Known rows, with every step that occurs:
kini > fepa > kagup: [-0.04  1.92  0.78  2.14  0.44  1.97 -2.14 -2.74 -0.69  0.22  0.16 -0.57
  1.09  1.32  1.13  0.30  2.09 -0.70 -0.12 -0.45 -0.09  0.27  0.88 -1.05]
gabo > fepa: [-4.33 -1.22 -1.94 -2.27 -0.70  0.64 -0.55 -1.53 -0.17 -0.85  0.33 -0.79
 -0.71 -0.69  1.40 -0.66 -1.91  1.82 -1.31  1.91  0.86 -0.06  1.49  0.46]
gabo > fepa > dezog > borit > kagup: [-4.85  0.26 -1.84 -2.60  1.03  0.64  1.31 -1.39 -0.13  0.35 -0.36 -1.47
 -1.15  4.71  2.18  1.23 -0.47  1.21  1.99  2.11 -1.37  0.73  1.54  1.33]
fepa > kagup: [-0.11  1.77  1.93 -3.53  1.14  2.08  1.66 -1.67 -1.12 -0.21  0.31  2.02
  0.34  0.25  0.30  1.20  0.78  0.37  1.00  0.01 -0.16 -0.06  0.90  0.57]
dezog > borit: [-0.61 -1.58 -0.17 -0.82 -0.18 -0.80  0.73 -0.63 -0.92 -1.09  0.43  1.01
 -1.32 -1.31 -0.70  1.29  0.42  0.39 -0.34 -0.31  1.76  1.13  1.00 -0.17]
gabo > borit: [-0.33 -1.94  1.00 -6.20  0.37  0.35  1.18  1.16 -0.45 -0.90  0.22 -1.07
 -1.30 -4.70  0.24  0.55  0.51  2.50 -0.82  1.40  0.72 -0.08  0.58 -0.78]
fepa > gabo > borit > kagup: [ 1.92 -0.78  1.24 -8.81  0.40  1.89  2.03  4.27  1.52  0.42 -0.22 -0.71
  0.38 -2.88 -0.63  3.28  0.56 -5.04  1.55  1.93 -0.21 -0.44 -1.50 -1.34]
dezog > fepa > kini > borit: [-0.13 -1.43  2.84  5.45  0.32 -0.23 -3.25  1.44  0.22 -0.32  2.14 -1.57
  0.64 -2.19 -1.56 -1.10  6.97  4.39 -0.05 -1.61  0.27 -1.38  0.60  1.19]
borit > popal: [ 0.90  0.97  0.84 -2.83 -0.78 -1.01 -1.55  0.12 -0.15 -0.46  0.33 -1.72
  0.07 -2.58  0.39 -1.39 -3.53  0.43 -0.46  1.36  0.77  2.36  0.35 -1.22]
kagup > borit > popal > fepa > dezog: [ 1.65 -0.57 -0.27  3.71  0.56 -0.10 -0.82 -1.74 -0.88  0.26 -0.85  2.35
  0.19  4.32  0.35 -0.44 -1.98  0.15 -0.27 -1.22 -0.90  2.03  0.84  0.79]
gefot > borit: [ 2.96 -3.05  2.35  2.40 -0.36 -1.69  2.43  1.01  0.23 -0.40  0.55  0.21
 -1.00 -0.65  1.03 -1.14 -1.91 -0.05  0.12 -0.19  2.08  1.45  0.49  0.35]
dezog > fepa > gabo > borit: [ 1.75 -3.50 -0.02 -3.71 -0.18  2.32 -1.47  2.13  1.13  0.63  0.13  0.92
  0.26 -3.63 -1.04  3.31  4.18 -0.50 -0.36  0.19  0.15 -1.30 -0.12  1.08]
gefot > borit > popal > fepa > kagup: [ 3.27 -1.51  2.25  5.76 -0.17  0.05  4.22 -1.80  0.66  1.97 -1.26  1.22
  1.23  3.01  2.10 -0.13 -3.40  3.10  0.73  0.20 -2.68  0.96 -1.85  1.85]
kagup > borit > popal > fepa: [ 2.40 -1.55 -0.11  4.51 -0.68 -0.76 -0.58 -0.27  0.34 -0.74 -0.48  0.99
  0.58  0.75 -0.61 -0.53 -2.91  0.49 -2.28 -0.26 -0.69  1.69 -0.32 -0.92]
borit > gabo: [ 1.63  2.54 -2.21 -1.60 -0.36 -1.03  0.34  0.20  0.22 -0.40  0.15 -1.01
 -0.04 -0.96 -0.88 -2.20 -2.01 -5.83 -0.33  0.00  1.67 -0.59 -0.22 -1.51]
popal > borit > gabo: [ 1.54  2.16 -0.73 -2.09 -0.85 -1.38 -1.24 -0.97 -0.29 -0.93  0.04  0.69
  0.13 -1.39 -0.30 -1.41 -2.37 -2.20 -1.06 -0.87  0.02 -1.38 -0.52 -1.09]
popal > fepa > kini: [ 1.96 -1.45  0.52  2.01  0.24  1.15  2.54 -2.30 -0.35  0.64  0.87  0.01
  0.32 -1.13 -0.69 -2.02  2.19 -2.46 -0.46 -1.52  1.40 -0.42  0.52  2.11]
fepa > gabo: [ 1.89 -0.42 -0.17 -3.53 -0.41  1.42 -0.24  0.98 -0.18 -0.01  0.44  2.98
  0.28 -1.54 -1.26  2.77  0.18 -7.38  0.45 -1.13  2.92  0.56  0.10 -0.19]
dezog > fepa > gabo > borit > popal: [ 1.75 -2.17  0.30 -4.24 -0.78  1.12 -3.69  2.46  1.35  1.10 -0.48 -0.45
  0.56 -3.98 -0.98  2.25  1.48  1.74 -0.45  1.04 -0.68 -0.16 -0.90  0.53]
gefot > borit > popal: [ 3.08 -1.63  2.52  1.33 -0.98 -3.05  0.04  1.41  0.54  0.17 -0.15 -1.35
 -0.59 -0.95  1.42 -1.99 -4.44  2.03  0.15  0.79  1.28  2.90 -0.46 -0.24]
popal > fepa > gabo > borit: [ 1.93 -4.45 -1.66 -2.75 -0.45  2.31  2.94  0.88  0.59  1.20 -0.89  2.55
  0.53 -2.05 -0.42  4.17  0.80 -4.26 -0.16 -0.42 -0.11 -1.46 -1.85  0.84]
gabo > fepa > kagup: [-5.00  0.97 -0.24 -3.48  0.56  2.78  1.28 -2.82 -0.81 -0.20 -0.30  1.41
 -0.17  1.59  1.35  1.11 -0.24  3.93 -0.07  1.33 -1.19 -0.98  1.38  1.42]
kini > fepa > dezog > borit > gabo: [ 0.36  2.60 -4.18  5.65  0.29 -1.72 -2.98 -2.61 -1.14  0.96 -0.91 -0.67
 -0.58  4.21  0.48 -1.47  1.66 -5.10  0.44 -2.20  1.31  0.57  0.59 -0.87]
kagup > borit > gabo: [ 2.36  2.21 -1.44  0.49  0.04 -1.41 -0.55  1.29 -0.07 -1.93 -0.13  1.35
 -0.74  0.36 -2.67 -1.63 -1.06 -3.75 -1.88 -1.27  1.94 -0.12  0.26 -2.60]

Rows:
[ 0.00  0.10 -0.75  2.84 -0.04  1.08  2.97 -3.29 -0.52  1.39 -1.32  2.37
  0.95  1.90  0.28  2.43 -0.80  3.32  0.79 -0.25 -2.98  0.67 -1.35  1.69]  dezog > borit > popal > fepa > kagup
[ 0.06 -0.08  2.93  5.11 -0.27 -1.65 -5.17  1.65  0.50  0.25  1.40 -3.00
  1.11 -2.41 -1.23 -1.66  4.58  6.56 -0.05 -0.78 -0.68  0.12 -0.16  0.57]  dezog > fepa > kini > borit > popal
[ 2.34  2.63 -0.37  3.36  1.00  1.33 -1.28 -0.36  0.59 -0.76 -0.33  2.58
  0.75  2.82 -2.59 -0.57  3.59  0.90 -1.22 -1.52 -1.85 -1.99  0.62 -0.34]  dezog > fepa > kagup > borit > gabo
[-4.14  0.35  0.36 -0.97  1.01  2.03  0.79 -1.50 -1.03 -1.59 -0.61  3.88
 -0.91  2.67 -0.02  1.76  0.78  5.65 -1.69 -0.24 -0.97 -0.98  1.85  0.52]  gabo > fepa > kagup > borit
[-0.51  0.32  2.02  1.00  0.26 -0.73  0.10  3.97  1.37 -0.97  1.48 -3.38
  1.25 -0.49  0.39  1.14  0.27  0.29  2.13  2.04 -1.52  0.15 -1.52 -2.69]  kini > borit > kagup
[ 1.03  1.11  0.49  0.99  0.02  2.03  2.21 -3.02 -0.07  1.44 -0.81  1.03
  1.93  1.62  1.09  0.70 -2.50  1.08  0.43  1.03 -2.84  0.58 -1.15  0.98]  borit > popal > fepa > kagup
[ 1.03  1.67  0.12  7.05  0.06 -1.50 -3.06  1.98  0.84  0.42  1.26 -2.07
  0.92 -0.87 -2.73 -2.55  6.02  0.41  0.12 -2.05  0.07 -2.59 -0.83  0.24]  dezog > fepa > kini > borit > gabo
[ 2.27 -1.03  0.19 -2.98 -0.27  1.80 -1.87  3.44  1.97  0.83 -0.36 -2.99
  1.10 -2.37  0.52  2.45  1.64 -6.17  0.43  1.50 -0.09 -0.13 -1.67 -2.99]  kini > fepa > gabo > borit > kagup
[-1.35  1.50 -1.56  2.44 -0.02 -0.39  3.66 -1.16  0.66  0.98 -1.45  1.23
 -0.55  3.79  1.47 -1.54 -2.70  1.58  0.01  0.18 -1.38 -2.11 -0.76  1.30]  gefot > borit > gabo > fepa > kagup
[ 2.74 -2.27 -2.00  1.74 -0.76  2.38  2.04 -0.65  0.68  1.11 -0.09  3.25
  1.48  0.92 -0.62  3.20 -0.28 -8.08  0.23 -1.40  1.17 -0.45 -1.25  1.06]  popal > fepa > gabo
[ 4.09 -3.82  0.80  6.84 -1.40 -1.87  2.19 -0.29  1.24  1.38 -0.54 -1.04
  0.62  0.79  2.26 -1.95 -5.04  0.78 -0.28  0.80 -0.65  1.83 -1.66  0.87]  gefot > borit > popal > fepa
[ 0.13  1.26  3.94  0.27  0.94 -0.65  0.47  3.78  0.75 -0.41  1.75 -3.19
  0.82 -1.47 -0.93 -0.71  3.70  0.15  2.04  0.13 -0.19 -0.24 -0.86 -1.16]  fepa > kini > borit > kagup
[-4.64  0.45  1.65  0.81  0.48 -0.21  0.24  2.61  0.85 -0.24  1.24 -3.67
  0.39 -0.21  0.28 -0.82  2.64  3.72  1.07  1.33 -1.13 -1.42 -0.45 -0.28]  gabo > fepa > kini > borit > kagup
[ 0.12  3.13  0.31  2.96  0.26 -2.35 -0.17  2.21 -0.32 -0.30  0.73 -0.95
  0.11 -1.38 -2.77 -2.20  3.25 -2.06  0.45 -2.17  1.48 -2.02 -1.27 -1.02]  fepa > kini > borit > gabo
[-3.08  1.40 -3.12 -1.18 -1.35 -0.90 -2.03 -2.19 -0.02 -0.73 -0.44  0.19
 -0.44 -0.28  0.98 -1.68 -3.43  1.28 -2.02  0.22 -1.09 -2.57 -0.08 -0.17]  popal > borit > gabo > fepa
[-5.81 -0.92  0.77  1.66  0.03 -0.82 -1.58  0.75 -0.75 -0.62  1.02 -0.81
 -0.73 -0.80 -0.31 -0.61  3.43  5.54 -0.50 -0.61  0.73 -1.50  0.62  1.02]  gabo > fepa > kini > borit
[-4.88 -0.11 -1.55 -2.98  0.68  1.05 -0.85 -2.87 -1.42  0.18 -0.01  0.29
 -1.19  3.09  2.41 -0.32 -0.90  0.76  0.59  1.28  0.56  0.51  2.69  2.10]  gabo > fepa > dezog
[-2.11  2.21 -1.83  0.56  0.12 -0.98 -0.68  0.06 -0.48 -1.36 -0.31  0.82
 -1.71  0.47 -2.75 -3.48  1.23 -0.08 -2.81 -1.98  2.19 -1.67  1.34 -0.22]  kagup > borit > gabo > fepa > kini
[ 1.76  0.29  2.53 -4.14 -0.22  0.28 -0.33  0.63  0.79 -1.14  1.05 -1.71
  0.86 -1.55  1.42 -0.25 -1.87  0.12  0.52  1.43 -1.60  0.37 -0.04 -1.43]  popal > borit > kagup
[-0.93  0.85  0.06 -2.23  0.51 -1.33 -1.24 -1.87 -1.85  0.55 -0.56  0.95
 -1.19  1.47  0.70  0.64 -1.18  1.32  1.58 -0.23  0.74  3.05  1.40  0.95]  fepa > dezog > borit > popal
[ 0.70  2.61  2.90 -1.81  0.92  0.50 -0.64 -0.20 -1.11 -1.10 -0.64  3.08
  0.14  1.09 -1.09  0.73 -0.81  3.84 -0.80 -0.44 -0.90  1.74  0.67 -1.10]  fepa > kagup > borit > popal
[-1.54  0.24 -2.47  2.74  0.21 -2.00  1.74 -1.02  0.01  1.26 -1.21 -0.02
 -1.51  5.36  2.34 -3.08 -3.44 -1.77  0.80  0.12  0.33 -0.65  0.50  2.03]  gefot > borit > gabo > fepa > dezog
[-3.17  1.97 -4.35 -1.06 -0.87 -0.27 -0.35 -1.14  0.41 -0.35 -0.39 -1.61
 -0.46  0.22  0.42 -2.57 -3.16 -2.19 -1.27  1.36  0.45 -1.45  0.18 -0.65]  borit > gabo > fepa
[ 0.51 -0.10  0.41 -2.34  0.29 -0.24  2.24  1.26  0.74 -0.84  0.57 -1.93
 -0.35 -0.47 -0.19  1.04 -0.19 -1.08  1.30  1.52 -0.13  1.50 -0.08 -1.24]  dezog > borit > kagup
[ 0.61  1.81 -3.12  0.43 -0.37 -1.79  1.23 -0.27 -0.33 -0.48 -0.29  0.40
 -1.00 -0.47 -1.51 -0.49 -0.63 -3.62 -0.15 -0.96  1.51 -0.22 -0.51 -1.04]  dezog > borit > gabo
[-0.86 -0.68 -0.29  6.55  0.13 -1.16 -1.38 -0.78 -0.56  1.51 -0.25 -0.11
  1.56  3.61  1.52  1.21 -1.04  1.53  1.80 -0.28 -2.45  0.81 -1.30  0.97]  kini > borit > popal > fepa > dezog
[-0.15 -0.48  1.27 -6.99 -0.32 -0.56 -0.85  1.50 -0.29 -0.39 -0.44 -2.48
 -0.94 -4.90  0.36 -0.19 -2.32  4.51 -0.58  2.40 -0.33  1.20 -0.35 -1.09]  gabo > borit > popal
[-1.04 -0.57 -1.48  4.02  0.49 -0.48 -2.91 -2.88 -1.75  0.45 -0.09 -0.13
 -0.93  2.89  1.30  0.71  2.60 -1.17  0.51 -1.54  1.88  1.94  2.02  0.08]  kini > fepa > dezog > borit
[ 0.80 -2.04  0.44 -7.62  0.03  1.41  0.81  2.33 -0.15  0.13 -0.35  2.34
 -0.68 -4.00 -1.13  3.85  1.36 -3.36  0.10 -0.12  1.62 -0.61 -0.56 -0.16]  fepa > gabo > borit
